What can hang from each mark:
k_903: k_832
k_987: k_832
k_521: k_391 k_832
k_723: k_832
k_391: k_521 k_962
k_832: k_521 k_723 k_903 k_987
k_962: k_391 k_521

Each row was made from one small tree. The marks that hang from a mark follow it in brackets, in the order of their numbers. Every link used is in the known rows. Write each row's tree.
Known rows:
k_521{k_391{k_962}}: [ 10.3 -28.6   1.5  -6.3   4.6 -12.9   4.1 -19.7   6.1  17.0 -11.0   0.2
 -14.0 -16.4  20.7  -6.8  -3.6   4.5  19.2 -15.7]
k_521{k_391 k_832{k_903 k_987}}: [ 16.5 -21.2  -6.2  20.2 -15.3  -9.3  18.8  31.0   5.9  13.8 -28.5  21.6
  -3.8 -24.0  -0.5 -26.4   2.7  14.5  20.2   6.0]
k_723{k_832{k_987}}: [  6.2   0.8   9.0  40.1  -7.4  -3.2  15.4 -12.6  10.3   0.8 -25.1  16.3
  -1.4  27.3 -10.2   6.2  -9.7  -2.7 -20.1   2.5]
k_987{k_832{k_521 k_723 k_903}}: [ 26.3  16.0  -4.4  13.5  -2.6 -17.6  13.9  23.0   7.4  23.5 -27.6  27.2
 -31.5  -1.3 -17.0 -20.5   2.2  12.8  27.5  -8.4]
k_962{k_391 k_521{k_832{k_987}}}: [  5.0  17.4  -6.7  20.3  31.0 -23.0  -4.6  14.0   5.8   9.8  14.4  15.6
 -10.0  30.4  -1.2  -3.9  31.0  20.9 -14.5 -10.2]
k_723{k_832{k_903}}: [  7.4   1.7   5.7   9.9 -13.0  -7.6  14.0   1.5  -7.8  -4.3 -27.9  17.5
 -13.3   6.6   7.3   8.3  -9.4   3.2 -14.8  -4.6]
k_723{k_832{k_521{k_391} k_903 k_987}}: [ 15.7  -6.4   4.9  36.4 -14.8 -17.5  17.0 -13.5  -0.9  18.8 -51.2  30.0
 -10.2  20.0   4.3  -3.9  -5.8  -5.5   9.0 -13.3]
k_521{k_832}: [ -2.2   1.1  -6.2  18.6  -5.0  -3.0  10.1  24.5   2.0  -2.2   3.1   5.9
  -0.1 -21.6 -21.1  -1.3 -15.1  12.5   4.5  10.6]
k_962{k_391 k_521{k_832{k_723 k_987}}}: [ 10.1  19.1  -3.0  28.8  29.4 -21.0  -3.7  21.3  15.9  18.6  11.8  18.7
 -14.9  32.3 -13.1  -1.6  39.4  20.1 -13.7 -10.2]
k_962{k_391 k_521{k_832{k_723}}}: [ 10.0  18.2  -3.2  15.0  28.9 -21.3  -6.7  21.8   8.4  15.2  16.1  11.9
 -17.6  20.8  -9.7   6.7  31.1  20.3 -14.0 -12.1]
k_962{k_391 k_521{k_832}}: [  4.8  15.9  -6.9   6.7  30.9 -23.7  -7.3  14.5  -2.0   7.1  18.9   8.5
 -12.5  19.1   1.1   4.6  22.8  21.2 -13.5 -12.0]
k_832{k_521{k_391} k_903}: [ 13.0  -9.7  -5.5  -6.5 -11.0 -20.4   2.2  -1.5 -15.9  25.7 -36.0  19.2
 -12.9 -11.7  20.8 -15.3   5.8  -3.5  40.7 -22.8]
k_832{k_521{k_391} k_903 k_987}: [ 13.1  -8.2  -5.3  21.1 -10.7 -20.1   7.2  -2.1  -0.2  30.8 -45.0  33.2
  -7.4  12.9  14.4 -32.1  21.8  -3.7  40.4 -19.9]
k_962{k_521{k_391 k_832{k_987}}}: [ 17.8 -15.6 -15.4  24.3  19.2 -21.7  11.4  11.7  13.7  14.3  -8.9  11.2
 -10.0  -1.7  -8.1  -1.6  12.6  13.6   2.7   9.7]
k_391{k_521{k_832}}: [  4.5  17.1  -5.9  -4.5  -0.4  -3.2  10.4  16.5 -10.8 -13.9  15.5   7.2
 -10.6 -28.6 -35.9  -5.2 -18.8  12.2  16.4  -3.4]
k_903{k_832{k_521 k_723 k_987}}: [ -2.9   6.4   3.3  46.9  -9.3  -4.6   7.8  17.5   7.3  12.8 -28.6  36.1
 -16.7  14.0 -40.2 -15.4  11.8   5.4  20.2 -15.0]
k_832{k_521 k_903 k_987}: [  1.7  10.0  -7.7  25.7  -6.9 -18.5   4.6   2.3   0.2  21.4 -32.8  36.8
  -8.8  23.3   6.3 -30.5  25.0  -1.0  31.4 -19.1]
k_521{k_391 k_832}: [ 14.9 -25.0  -2.9  12.5 -10.5  -5.1  13.6  18.1   1.7  12.1 -14.3   0.9
   1.1 -36.9  -9.1  -4.0 -19.9   8.6  16.5   9.4]
k_987{k_832{k_521{k_391} k_723 k_903}}: [ 34.5   3.5  -3.1  10.3  -5.6 -18.3  15.5  19.5   7.2  30.2 -35.9  24.8
 -30.4  -9.0 -11.3 -21.2  -0.2  10.7  33.4  -9.6]
k_987{k_832{k_521}}: [ 17.4  11.3  -6.8  12.2   5.3 -15.3  11.0  -0.2  -0.3  13.5 -15.3  11.4
 -16.1   0.5 -14.4 -12.8 -20.5   8.0  23.0  -3.6]
k_987{k_832}: [ 17.7   7.6  -5.0   2.6   5.0  -6.6  13.3  11.8   3.7  -0.2  -7.0   6.6
 -14.5  -3.8  -9.6 -14.4 -15.2  14.7   4.9   7.1]
k_391{k_962{k_521{k_832{k_903}}}}: [ -4.7  -0.2 -16.5   5.2  27.9 -32.3   4.8  -1.7   9.9   4.8  10.0  17.1
 -34.2  -5.5   9.1  -5.6  13.7  26.0   7.2 -16.3]
k_391{k_521{k_832} k_962}: [ -5.6  13.6  -8.2  -4.7  14.7 -18.9   9.7  -3.0  -1.6  -9.6  25.2  13.6
 -31.2 -29.7 -23.3 -10.9 -16.9  23.5  26.3 -23.5]

Which tree is each row?
[ 24.4 -18.3  -0.7  32.9 -17.8  -6.2  19.4  40.8  20.4  25.8 -31.9  27.0
 -10.4 -22.0 -16.8 -22.7  14.5  13.4  20.4   6.0] => k_521{k_391 k_832{k_723 k_903 k_987}}
[ 10.5  20.6  -4.2  10.4  -5.2  -3.6  14.6  32.4   2.2  -4.2   2.9  24.7
 -18.6 -17.4 -40.8 -17.4   6.2  15.1  19.3  -6.1] => k_391{k_521{k_832{k_723 k_903 k_987}}}
[ 12.4  12.1   0.0  15.6 -10.1 -15.2   0.8  16.2   5.0  33.5 -29.3  29.7
 -24.2   2.9 -11.3  -7.4  25.9  -3.0  32.0 -22.3] => k_832{k_521 k_723 k_903}
[ 22.3  -3.1  -6.0   9.5   7.6 -21.9  12.8  -9.0   2.4  21.5 -20.6  11.4
 -23.1  -8.4  -4.5 -16.7 -22.9  10.2  32.7 -11.6] => k_987{k_832{k_521{k_391{k_962}}}}
[ -5.3  -9.9  -1.7  31.2  -4.7 -13.9   8.6  -1.8  -3.5   9.4 -29.7  31.3
 -16.9   2.8 -13.7 -21.9  -1.8   8.6  29.2 -21.9] => k_903{k_832{k_521{k_391{k_962}} k_987}}
[ 26.9   0.4  -8.5  -2.3  -2.9 -21.2  14.6  10.8  -7.6  18.2 -32.3  20.1
 -23.3 -10.8   4.7 -24.9 -11.6  12.2  33.3  -9.3] => k_987{k_832{k_521{k_391} k_903}}
[ 12.9  13.6   0.3  43.3 -10.0 -15.1   5.9  16.2  20.9  38.5 -38.6  43.8
 -19.3  27.1 -17.4 -24.8  42.8  -3.0  31.6 -19.8] => k_832{k_521 k_723 k_903 k_987}
[ 20.5  -8.0   1.4  11.2  -7.5 -24.3   3.4   2.9   9.5  44.9 -37.2  29.4
 -33.6  -9.2   2.6 -12.0  23.1  -0.1  45.3 -33.3] => k_832{k_521{k_391{k_962}} k_723 k_903}
[ 12.3  -8.9   4.0  17.0 -10.0 -22.8  13.4 -19.5  -8.2  16.9 -41.8  22.1
 -21.5   1.7  12.3   6.3 -16.6  -1.3  13.0 -22.2] => k_723{k_832{k_521{k_391{k_962}} k_903}}
[ 24.3  -4.7   2.5  39.4 -13.8 -15.6   8.4  11.8  20.6  48.5 -49.8  40.4
 -17.9  16.4  -8.8 -27.2  38.5  -5.8  40.5 -20.9] => k_832{k_521{k_391} k_723 k_903 k_987}
[ 30.1  -0.8  -0.6  22.3   5.3 -19.1  13.4   0.6  16.9  33.1 -24.0  16.2
 -30.3  -5.6 -20.7 -12.9 -11.1   8.9  32.2 -11.2] => k_987{k_832{k_521{k_391{k_962}} k_723}}
[ 23.7 -13.7 -11.7  33.0  17.6 -19.9  12.5  18.1  24.0  22.4 -11.4  14.5
 -14.7  -0.1 -19.7   0.8  20.5  12.5   2.2   9.1] => k_962{k_521{k_391 k_832{k_723 k_987}}}
[  9.8 -23.4  -7.7  20.5  -5.6 -20.3  18.7  17.4  12.4  17.3 -22.3  26.7
 -18.1 -25.3   8.0 -30.5   3.3  23.0  26.5  -8.0] => k_521{k_391{k_962} k_832{k_903 k_987}}
[ 12.8   9.1   3.3  29.1 -10.4  -2.3   8.6  32.2  26.4  20.3 -25.7  36.6
 -16.3  21.5 -10.9 -26.7  49.6   6.0   5.5  -5.0] => k_832{k_723 k_903 k_987}
[  5.0  18.7  -8.1   1.3  -3.6  -6.3  14.2  25.4  -8.2 -12.8   5.3  21.2
 -13.6 -19.5 -29.4 -20.4  -2.5  16.1  19.2  -5.2] => k_391{k_521{k_832{k_903 k_987}}}
[  8.5 -26.5  -4.6  12.4   0.4 -15.8  13.3   5.0   8.2  15.0  -7.5   5.8
 -13.7 -37.6  -0.6  -8.3 -19.2  16.9  23.7  -4.8] => k_521{k_391{k_962} k_832}
[  8.4 -25.8  -4.1  32.0   0.5 -15.1  16.8   4.2  19.0  18.9 -13.6  15.8
 -10.5 -21.0  -4.8 -19.9  -7.8  16.4  22.4  -3.3] => k_521{k_391{k_962} k_832{k_987}}
[ -0.8  15.9  -4.5  18.1  13.3 -16.7  13.1   3.3  16.3   1.6  18.3  24.0
 -33.9 -16.5 -37.6 -16.3  -0.9  22.4  25.9 -22.7] => k_391{k_521{k_832{k_723 k_987}} k_962}
[ 16.2 -23.0   0.9  44.6  -2.1 -12.7  17.4  13.6  33.6  30.8 -16.8  20.6
 -17.5 -19.0 -21.1 -16.1   3.5  14.9  22.5  -3.7] => k_521{k_391{k_962} k_832{k_723 k_987}}
[  1.3  26.0   6.6 -12.1   8.0  -4.4  -6.4   9.8 -16.0  -4.6  22.1   6.1
  -6.8   1.8 -10.3  -7.0   0.7  13.3   3.8 -23.4] => k_962{k_391{k_521{k_832}}}
[ 17.8 -22.1  -2.4  13.6  -7.5 -17.6  15.6  26.7  15.5  25.4 -19.7  21.3
 -28.8 -40.0  -4.4 -14.6   4.3  21.5  27.4 -10.1] => k_521{k_391{k_962} k_832{k_723 k_903}}
[ 22.8  -7.5   7.3  55.7  -6.3  -9.3   5.8  -7.3  30.3  50.5 -38.3  24.9
  -6.1  21.3 -27.0 -12.4  21.7 -14.5  34.1 -13.6] => k_832{k_521{k_391} k_723 k_987}
[  6.1  28.2   7.4 -11.5   4.2  -5.7  -5.3  20.6 -12.0   0.7  17.0  13.6
 -13.9   0.6 -11.1 -10.1  13.0  15.3   6.1 -26.2] => k_962{k_391{k_521{k_832{k_723 k_903}}}}
[  7.4   3.2   5.8  29.5 -12.8  -7.7  17.7   0.0   3.2  -0.8 -34.2  26.8
  -9.5  23.7   2.4  -3.5   1.5   3.5 -15.7  -2.7] => k_723{k_832{k_903 k_987}}
[  6.9 -14.9  -1.7  10.2   4.1 -21.9  -0.3 -29.4  -1.3  30.1 -19.8   7.4
 -12.0  -6.6   8.1  -3.2 -10.0  -6.8  39.5 -25.8] => k_832{k_521{k_391{k_962}}}
[ 18.0  -9.2   6.0  55.7   1.0 -17.7   6.2 -16.7  35.0  52.5 -32.8  28.2
 -17.4  20.3 -21.5 -15.1  22.8  -8.6  39.2 -23.5] => k_832{k_521{k_391{k_962}} k_723 k_987}
[  5.3  -6.0   4.6  43.6 -11.8  -5.6   9.8  14.9   7.0  19.7 -36.5  33.5
 -16.6   5.6 -34.0 -16.7   9.4   3.4  26.6 -15.4] => k_903{k_832{k_521{k_391} k_723 k_987}}
[  3.7  17.8  -6.4   8.9   0.2  -3.2  12.8  15.8  -3.4 -11.5  11.2  13.9
  -7.9 -16.7 -39.1 -12.5 -11.5  11.9  16.7  -2.1] => k_391{k_521{k_832{k_987}}}
[ 10.9  20.3  -4.6  -3.6  -5.4  -4.1  11.7  31.9  -5.6  -6.7   7.0  17.7
 -21.1 -29.7 -38.1  -9.4  -2.0  15.4  19.6  -7.5] => k_391{k_521{k_832{k_723 k_903}}}
[ 10.9  10.4   4.8  60.1  -2.6  -8.4   3.6  -2.5  30.9  40.5 -25.7  27.7
  -7.2  32.3 -35.6 -10.1  25.5 -11.8  25.9 -12.7] => k_832{k_521 k_723 k_987}
